Each row was made from one path, in order. Every step used is in the known rows, and no mark comes twice. Write each row's path.
(in the rows, 128 means zero)
Known rows:
veme/mese/bini/gomorov/rekiba: [119 129 164  99 103 122 172 117 164 133 116 114 137 119 147  52 170 127
 120 133 117 153 122  99 173]
veme/gomorov/bini: [138  94 161 123  61 129 170 123 137 138  87  91 124 111 132  74 185 124
  98 114 125 169 114 127 145]
rotud/rekiba/mese/veme: [131 157 185 104  71 153 133 123 169 110 152 128 105 113 136 109 134 148
 139 130 120 161 155  92 150]
risetan/veme/mese/bini: [122 137 171  92  63 114 161 130 143 136 133 152 114 134 110  42 165 124
 109 124 107 142 129 122 178]
risetan/veme/gomorov: [116 122 147  93  69  93 187 118 108 133 105 135 106 100 137  68 173 103
 112 113 113 173 112 133 144]
risetan/veme/gomorov/bini/mese: [151 128 192 125  39 112 171 100 124 142  90  85 101 113 124  79 199 122
 107 111 100 184 124 131 137]
gomorov/veme/mese: [139  86 182 125  79 122 153 108 163 140 112 139 117 147 140  82 165 116
 103 132 110 176 144 130 183]
veme/mese/bini/gomorov/rekiba/rotud: [109 127 180  96 106 152 165  92 165 117 126 125 122 120 153  74 173 130
 122 138 120 136 148  96 180]
gomorov/bini: [144 114 172 143  58 144 139 119 150 138 110  87 128 116 125  87 174 129
 106 117 118 151 136 123 152]
bini/mese/veme: [145 137 205 114  64 146 148  92 145 143 128 114 107  99 128 115 155 147
 117 103  89 174 144  82 125]
gomorov/bini/mese/veme: [157 130 205 123  52 151 146  94 149 149 121  87 107  98 116 107 169 147
 115  95  96 178 141  90 128]
rotud/rekiba/gomorov/veme: [132 124 165 118  71 177 128 111 172 121 107 104 116 100 150  91 129 134
 153 118  83 161 151 131 155]
veme/mese/bini/gomorov: [134 104 167  90  70 137 169 120 148 127 126 148 110 128 166  46 167 128
  97 114 109 126 113 105 160]
rekiba/mese/veme/gomorov: [111 124 166  95  82 129 177 126 143 126 119 135 111 105 146  95 147 141
 117 113 130 183 130 103 142]
bini/gomorov/veme/mese/rekiba: [111  77 164  85  67 134 137  94 180 142 152 128 125 113 171  57 162 144
  98 128 108 155 150  95 179]
risetan/veme/mese/rekiba: [ 99 122 161  86  57 105 128 102 163 136 159 148 132 107 136  59 173 127
 107 135 111 155 155 100 180]
rekiba/gomorov/bini: [129 135 164 150  64 164 120 118 163 121  93  97 137  97 121  89 161 132
 138 105 102 152 147 133 156]
bini/mese/rekiba/gomorov: [ 94 157 173 118  61 167 106  93 177 120 126 123 144  77 150  94 144 161
 145 120  76 154 176  95 146]
bini/mese/veme/gomorov/rekiba/rotud: [108 133 194  97 104 147 177  76 152 130 110 103 117 100 138 109 173 137
 131 129 114 177 153  87 151]
veme/gomorov/rekiba/mese/bini: [ 93 163 167 102  90 137 172 146 172 126 124 114 133 133 129  60 137 164
 125 147 134 159 146 112 171]
bini/gomorov/rekiba/mese: [102 166 168 132 101 126 150 124 175 107 133 115 125 129 165  92 149 139
 136 152 136 159 162 116 176]
risetan/veme: [124 155 157 118  64 104 154 112 121 129 134 131 107 106 126  80 161 107
 124 117 103 151 139 132 154]
risetan/veme/gomorov/bini/mese/rekiba: [115 122 175  95  34 123 145  92 150 145 135  85 119  92 138  64 186 153
 105 119 101 171 147 100 146]
veme/mese/rekiba/rotud: [ 91 110 181  96  79 156 127  81 175 119 156 147 129 116 152  93 167 143
 107 145 117 130 177  86 177]

Which path is each row?
[128 116 158  94  69 154 171 120 141 129 131 128 108 110 171  51 150 141
 102 108 104 115 116  97 141] => mese/bini/gomorov
[107 131 186 108  51 143 126  86 168 140 150 111 134 101 156  89 157 165
 104 139  93 153 168  75 140] => bini/mese/rekiba
[127 140 165  90  61 157 159 134 158 104 143 127  98 125 179  54 145 148
 116 130 115 117 129 104 154] => rotud/rekiba/mese/bini/gomorov
[128 130 172 114  69  85 150 113 136 128 123 165 113 133 119  74 185  90
 112 131 109 166 135 138 181] => risetan/veme/mese
[145  76 177 112  79 125 161 105 156 135 113 138 106 139 166  70 169 114
 101 121 108 166 131 130 180] => bini/gomorov/veme/mese
[ 88 124 174  99  77 173 126  79 168 122 162 126 127 100 159  98 152 157
 112 137 114 120 179  80 158] => mese/rekiba/rotud
[132 118 160  82  65 122 174 119 135 127 132 148  98 121 156  36 172 118
 103 107 107 128 111 117 167] => risetan/veme/mese/bini/gomorov
[142 114 171 104  54 142 159 130 154 125 107  88 108 108 126  81 173 134
 116 112 133 178 120 118 148] => rotud/rekiba/mese/veme/gomorov/bini
[104 110 191  96  56 168 145  72 161 130 135  97 116 100 151  92 180 160
 104 129 110 148 167  88 150] => veme/gomorov/bini/mese/rekiba/rotud
[124 121 180 103  72 133 158 130 158 137 125 152 128 141 121  57 159 139
  99 132 111 140 132 109 171] => veme/mese/bini
[100 105 167  98  68 123 121 103 180 135 152 148 144 115 148  72 166 142
  97 146 115 151 158  87 173] => veme/mese/rekiba
[104  86 177  83  78 166 140  74 175 125 157 133 112 113 178  80 165 146
 105 129 113 132 169  90 180] => bini/gomorov/veme/mese/rekiba/rotud
[117 139 161 101 100 135 172 117 160 134 120  98 136 106 151  55 157 136
 125 130 114 145 127  92 157] => mese/bini/gomorov/rekiba
[152 111 197 133  46 127 166 101 133 142  85  84 109 118 134  90 191 135
  99 119 102 182 127 119 132] => veme/gomorov/bini/mese
[ 93 175 161 119  97  96 168 133 155 112 122 117 123 126 135  83 156 126
 142 152 140 186 154 133 179] => risetan/veme/gomorov/rekiba/mese
[108 123 197 109  55 175 127  69 169 128 148  96 117 105 149  98 173 165
 108 134 106 135 180  84 154] => gomorov/bini/mese/rekiba/rotud
[ 97  95 181  94  79 165 130  77 179 130 155 131 120 120 157  87 159 151
 109 140 114 141 178  94 184] => gomorov/veme/mese/rekiba/rotud
[126 104 176 128  84 139 138 110 170 129  98 145 123 131 138  84 155 119
 129 121  96 177 150 140 187] => rekiba/gomorov/veme/mese
[ 93 177 163  93  85 122 176 144 160 127 132 114 122 129 121  49 144 151
 135 138 131 162 143 122 177] => risetan/veme/gomorov/rekiba/mese/bini
[130 109 166 102  70 167 170 122 163 136 137  98  94 129 177  55 129 159
 116 109 110 142 142 123 166] => rekiba/mese/bini/gomorov/veme
[132 110 183  92  71 126 187 102 127 142 100 121 108  93 140  98 166 136
 108 102 103 190 116  92 120] => bini/mese/veme/gomorov
[119 142 161  89  94 106 174 117 153 132 123 113 126 112 137  41 176 115
 128 127 114 155 121 110 178] => risetan/veme/mese/bini/gomorov/rekiba
[ 97 143 168  98 105 126 177  90 139 123 114 111 119 104 136  89 174 114
 134 136 122 162 149 114 167] => risetan/veme/gomorov/rekiba/rotud
[112 128 161  96 112 113 182 112 152 143 100 100 141  89 128  86 161 126
 131 123 121 196 122  91 149] => mese/veme/gomorov/rekiba
[102 144 181 123 108 154 149  86 163 118 126 110 133 112 138 109 161 131
 132 148 119 145 169  96 165] => gomorov/rekiba/rotud
[106 146 150 101 102  86 186 115 135 137  98 104 135  98 124  68 174 105
 134 135 121 190 121 121 160] => risetan/veme/gomorov/rekiba
[137  92 163  96  69 166 174 113 154 147 130  96  98 118 171  50 136 151
 110  99  99 137 127 115 154] => mese/bini/gomorov/veme
[120 135 179  99 102 111 185 101 148 145  97  94 133  94 127  92 170 131
 129 124 112 204 127  90 139] => bini/mese/veme/gomorov/rekiba
[121 126 167  83  74 131 171 130 147 117 119 132 105 107 147  93 151 137
 123 123 127 180 125 101 139] => rotud/rekiba/mese/veme/gomorov
[ 93 161 167 128 105 112 164 133 170 115 114 116 135 132 147  94 151 140
 134 160 142 183 157 122 174] => veme/gomorov/rekiba/mese
[160 145 201 113  49 168 129  96 159 128 113  91 108  84 116 107 165 143
 141  96  82 177 143  94 127] => rotud/rekiba/gomorov/bini/mese/veme
[117 166 177 103  60 162 144 147 173 109 147 127 116 141 136  67 130 161
 124 152 122 129 154 108 162] => rotud/rekiba/mese/bini
[130 104 180 101  71 144 161 127 166 148 123 133 118 145 124  51 149 147
 102 126 109 150 135 116 180] => gomorov/veme/mese/bini
